Each row comes from the steps of one walk. Every step used is in the known rows, and no mark comes twice. Write the walk behind each row, first mark first.
Known rows
nagira, rupa, mutu, tamus, kezu: [-2.101  2.231 -1.081  3.024 -1.261 -2.641  1.975  0.145  5.300  1.593
  3.914  2.227  1.726 -0.323 -5.719 -1.640 -1.735  0.210 -1.562]
dapeg, kezu, nutuv: [-0.162  2.298 -1.872  1.446  1.522 -1.028  2.230 -1.440  2.782 -2.702
  1.940  1.525  0.854 -2.946  0.581 -0.671  0.996  2.595 -1.045]
nagira, nutuv: [-1.479  0.996 -0.613 -1.217 -0.111  0.339  0.175  1.279  2.289  1.306
  0.731 -2.610  1.140 -1.205  1.482 -0.583  0.017  1.274  0.789]
mutu, rupa, nagira, nutuv: [ 0.697  2.863 -0.505 -2.437 -0.787 -0.436 -1.421  1.766  3.299  3.017
 -0.763 -0.945  2.075  0.497  2.567 -1.444  0.042  2.072  1.443]
kezu, rupa, mutu, nutuv, nagira: [-5.068  3.443 -0.690  2.053  0.684 -3.766  1.323  3.894  2.535  0.966
  3.291  3.500  2.847  1.710 -0.826 -1.997 -0.422  5.251 -2.178]
nutuv, nagira, rupa, mutu, tamus, kezu: [-3.044  1.566 -0.344  2.646 -1.442 -3.337  1.169  0.345  3.615  2.009
  2.392  5.670  2.515  0.967 -8.498 -2.154 -1.995  0.970 -2.876]
rupa, mutu, nutuv, nagira: [-6.056  2.564  0.453  1.827  0.619 -3.046  1.445  2.233  0.784  1.502
  4.186  5.138  1.180  2.597 -3.329 -1.775 -0.550  2.628 -2.480]
dapeg, kezu, rupa, mutu, tamus, nagira: [-1.316  3.522 -2.470  2.189 -0.054 -4.248  2.275  2.169  3.828 -0.165
 -0.867  6.086 -0.744 -0.384 -6.170 -0.390 -1.147  4.246 -1.841]
kezu, rupa, nagira: [ 4.887  2.365 -0.349 -0.642  0.415 -1.502 -1.057  1.577  0.301 -0.108
 -2.467  2.125  2.262  1.210  1.886  0.408 -0.071  0.952  1.094]
rupa, mutu, tamus, kezu, dapeg: [ 0.746  1.828 -2.085  2.907 -0.981 -1.981  2.909  2.179  0.322 -1.248
  2.079  1.771  1.256 -1.013 -2.165 -0.216 -1.328 -2.855 -0.190]
tamus, kezu: [ 0.787  0.228 -1.020  0.730 -0.239  2.209  0.003  0.307 -0.327 -0.878
 -1.293 -0.667  1.129 -1.767 -1.041 -0.982 -0.883 -1.915  0.124]
tamus, mutu: [-0.037 -0.272 -0.588  2.058 -0.284  0.305  0.371  1.224  1.302  1.595
  1.349  2.659 -0.744  0.358  2.743  0.827 -0.755  3.738  0.212]
nutuv, nagira, rupa, mutu: [-4.683  0.768  0.373  1.682  0.559 -4.160 -1.320  0.858  3.752  2.803
  3.128  4.987  1.488  3.376 -3.542 -2.561 -1.065  3.814 -2.697]
nutuv, nagira: [-1.023 -0.782  0.740 -0.293 -0.118 -0.601 -0.733  0.385 -1.745  0.320
 -1.351  3.620  1.194  1.338 -3.075 -0.495  0.033  0.041 -1.302]
kezu, rupa, mutu: [-1.480  2.576 -1.051  1.675  0.472 -3.420 -0.799  1.995  3.527 -0.061
  1.696  1.301  0.316  0.537  2.115 -0.945 -0.895  4.527 -0.786]
dapeg, kezu: [-0.610  1.243 -1.005  0.358  0.996 -0.631  1.745 -0.874  1.953 -1.207
 -0.392 -0.664 -0.830 -1.578 -3.628 -1.218  0.322  0.339 -0.136]
kezu, nutuv, nagira, rupa, mutu: [-4.774  1.788 -0.501  2.661  0.953 -4.861 -0.800  0.048  4.440  1.450
  5.218  7.254  3.117  1.589  0.284 -1.965 -0.446  6.253 -3.465]
dapeg, kezu, rupa, mutu: [-2.461  3.742 -2.112  2.016  1.511 -4.186  0.907  1.426  4.828 -1.200
  1.555  0.848 -0.667 -0.990 -1.829 -1.968 -0.335  4.528 -0.716]
rupa, nagira: [ 3.965  1.455  0.929 -0.828  0.537 -0.822 -1.012 -0.080 -1.311  0.427
 -1.286  3.426  0.685  2.124 -0.959  0.502 -0.373 -1.779  0.660]
nutuv, nagira, rupa: [-2.070 -0.816  0.144  0.480 -0.067 -1.946 -0.516  0.444  1.385  2.236
  0.187  2.711  2.721  1.713 -3.098 -1.825  0.011  1.626 -1.821]

Which walk is each row?
[-4.405  1.127 -0.240  0.925  0.328 -1.417  2.261  1.757  2.311  2.909
  3.344  0.945  4.072  1.397 -2.382 -2.438  0.423  2.913 -1.781] | mutu, nutuv, nagira, rupa
[ 2.423  1.933  0.094 -0.906 -0.553 -0.463 -1.506  0.503  0.735  1.770
 -1.634  1.924  0.364  1.895  0.866 -0.822 -0.130  0.348  0.404] | mutu, rupa, nagira
[-2.954  0.747 -0.180  2.279 -0.030  0.060  2.417  2.773  0.620  2.157
  2.849  4.916  1.742  1.447 -0.024 -0.371 -0.343  4.915 -1.241] | tamus, mutu, nutuv, nagira
[ 1.598  2.466 -0.855 -0.179 -1.076 -0.070 -1.067  2.728  4.862  4.658
  0.615  1.723  1.321  0.746  5.280 -0.672 -0.777  5.620  1.435] | tamus, mutu, rupa, nagira, nutuv
[-2.447  1.692 -1.619  2.034  1.374 -2.543  1.469 -1.040  4.248 -0.175
  1.893  4.227  3.656 -1.277 -2.976 -2.638  1.007  4.442 -2.496] | dapeg, kezu, nutuv, nagira, rupa
[ 5.941  2.705 -1.134  0.218  0.248  0.582 -1.304  2.037 -0.207 -1.108
 -3.639  1.249  3.329 -0.367  1.435 -0.477 -0.835 -1.069  1.265] | tamus, kezu, rupa, nagira
[-3.270  4.605 -3.096  0.758 -0.130 -4.225  2.687  3.079  6.485  1.224
  0.037  3.229  0.671 -1.791 -4.939 -0.867 -1.035  5.897 -1.038] | dapeg, kezu, rupa, mutu, tamus, nagira, nutuv
[-3.956  1.230  0.483  1.762 -1.189 -5.363  1.200  0.146  4.000  2.893
  3.747  6.411  1.667  2.767 -7.531 -1.145 -1.213  2.539 -3.036] | nutuv, nagira, rupa, mutu, tamus
[ 3.106  3.362 -0.973 -1.814  0.402 -1.599 -0.766  2.818  2.985  1.011
 -1.553 -0.355  3.821  0.092  3.583 -0.069 -0.071  2.714  1.978] | kezu, rupa, nagira, nutuv
[-3.614  2.044 -1.530  3.516  0.689 -2.668 -0.905  0.424  4.306  0.591
  3.698  6.758  4.319 -0.161 -0.265 -3.183 -1.327  3.912 -3.292] | tamus, kezu, nutuv, nagira, rupa, mutu
[-4.367  0.949 -0.765  3.154  0.079 -0.902  2.377  3.179  3.814  4.417
  4.627  3.621  3.377  1.680 -0.150 -1.635 -0.283  6.501 -1.677] | tamus, mutu, nutuv, nagira, rupa
[-5.515  4.797 -1.743  2.222  1.508 -4.208  2.945  3.002  3.754 -0.119
  3.437  2.965  2.031  0.112 -4.408 -3.242 -0.031  5.435 -2.124] | dapeg, kezu, rupa, mutu, nutuv, nagira
[-6.512  3.162 -0.912  2.595  1.064 -3.342  2.427  2.129  5.683  3.138
  8.028 -0.225  1.637  1.643 -0.657 -2.568 -0.465  4.064 -1.553] | nagira, rupa, mutu, nutuv
[-1.858  0.796 -1.792  3.133 -0.941 -3.667  2.336  2.463  1.645  0.847
  2.184  4.639  4.067  0.917 -4.940 -2.158 -1.379 -0.756 -2.040] | nutuv, nagira, rupa, mutu, tamus, kezu, dapeg
[-0.579  1.707 -2.611  3.566 -0.724 -2.879  3.157  1.998  3.632  0.896
  3.921  0.453  2.802 -0.737 -2.134 -1.463 -1.331 -0.981 -0.704] | nagira, rupa, mutu, tamus, kezu, dapeg
[ 4.696  4.391 -1.616 -1.121 -1.480 -0.295  1.486  2.143  2.903  0.107
 -2.041  0.942  5.083 -2.250 -1.034  0.261 -0.884 -0.478  1.840] | mutu, tamus, kezu, rupa, nagira, nutuv
[-0.937  2.267 -1.345  1.593 -0.943 -3.915  0.438  2.716  2.163  0.912
 -0.557  6.616  0.116  0.896 -3.019  0.792 -1.538  4.195 -1.706] | kezu, rupa, mutu, tamus, nagira
[-3.175  2.139 -0.051  2.278 -0.871 -4.870  1.973 -0.330  5.686  2.622
  5.487  3.056  0.511  1.406 -5.003 -0.687 -1.071  2.889 -1.773] | nagira, rupa, mutu, tamus
[-2.509  1.389 -0.188  1.672 -0.940 -3.194  1.045  0.872  0.723  1.731
  0.474  7.994 -1.634  1.972 -5.767  1.076 -1.582  1.327 -2.222] | rupa, mutu, tamus, nagira
[-4.115  3.816 -1.142  3.034  0.391 -6.270  3.368 -1.242  6.261  0.129
  5.369  7.985  2.574 -0.306 -7.496 -1.890 -0.260  5.104 -4.006] | dapeg, kezu, nutuv, nagira, rupa, mutu, tamus
[ 3.040  1.743 -1.912  1.130 -1.644  0.384  2.030  1.388  1.529 -1.766
 -1.550 -0.201  3.147 -3.183 -2.048  0.053 -0.783 -0.102  0.051] | mutu, tamus, kezu, rupa
[-0.820  0.180 -1.078  1.794 -1.474  0.503 -0.536  1.439  3.774  2.716
  0.777  0.733 -0.847  0.052  4.065 -0.596 -0.441  6.303 -0.108] | tamus, mutu, rupa
[-3.446  2.196 -0.793  0.275 -1.214 -3.107  1.339  2.321  3.172  3.094
  0.923  5.136 -0.161  0.635 -3.621  0.352 -1.633  2.819 -1.184] | rupa, mutu, tamus, nagira, nutuv
[-4.164  3.922 -1.768  2.677  0.311 -1.593  1.049  4.237  2.172  0.079
  2.039  2.906  3.706 -0.191 -1.184 -2.921 -1.279  3.170 -1.905] | tamus, kezu, rupa, mutu, nutuv, nagira
[-0.891  3.186 -0.714  1.624 -0.938 -4.575  1.573  1.566  3.597 -0.071
  2.743  2.985  0.449  0.006 -2.224  0.400 -0.984  3.489 -0.831] | kezu, rupa, mutu, tamus
[-0.751  2.372 -0.711  2.309 -1.367 -1.701  1.807 -0.016  1.907 -0.302
  2.294  3.322  0.069 -0.885 -5.315 -0.382 -1.935 -1.534 -1.288] | rupa, mutu, tamus, kezu
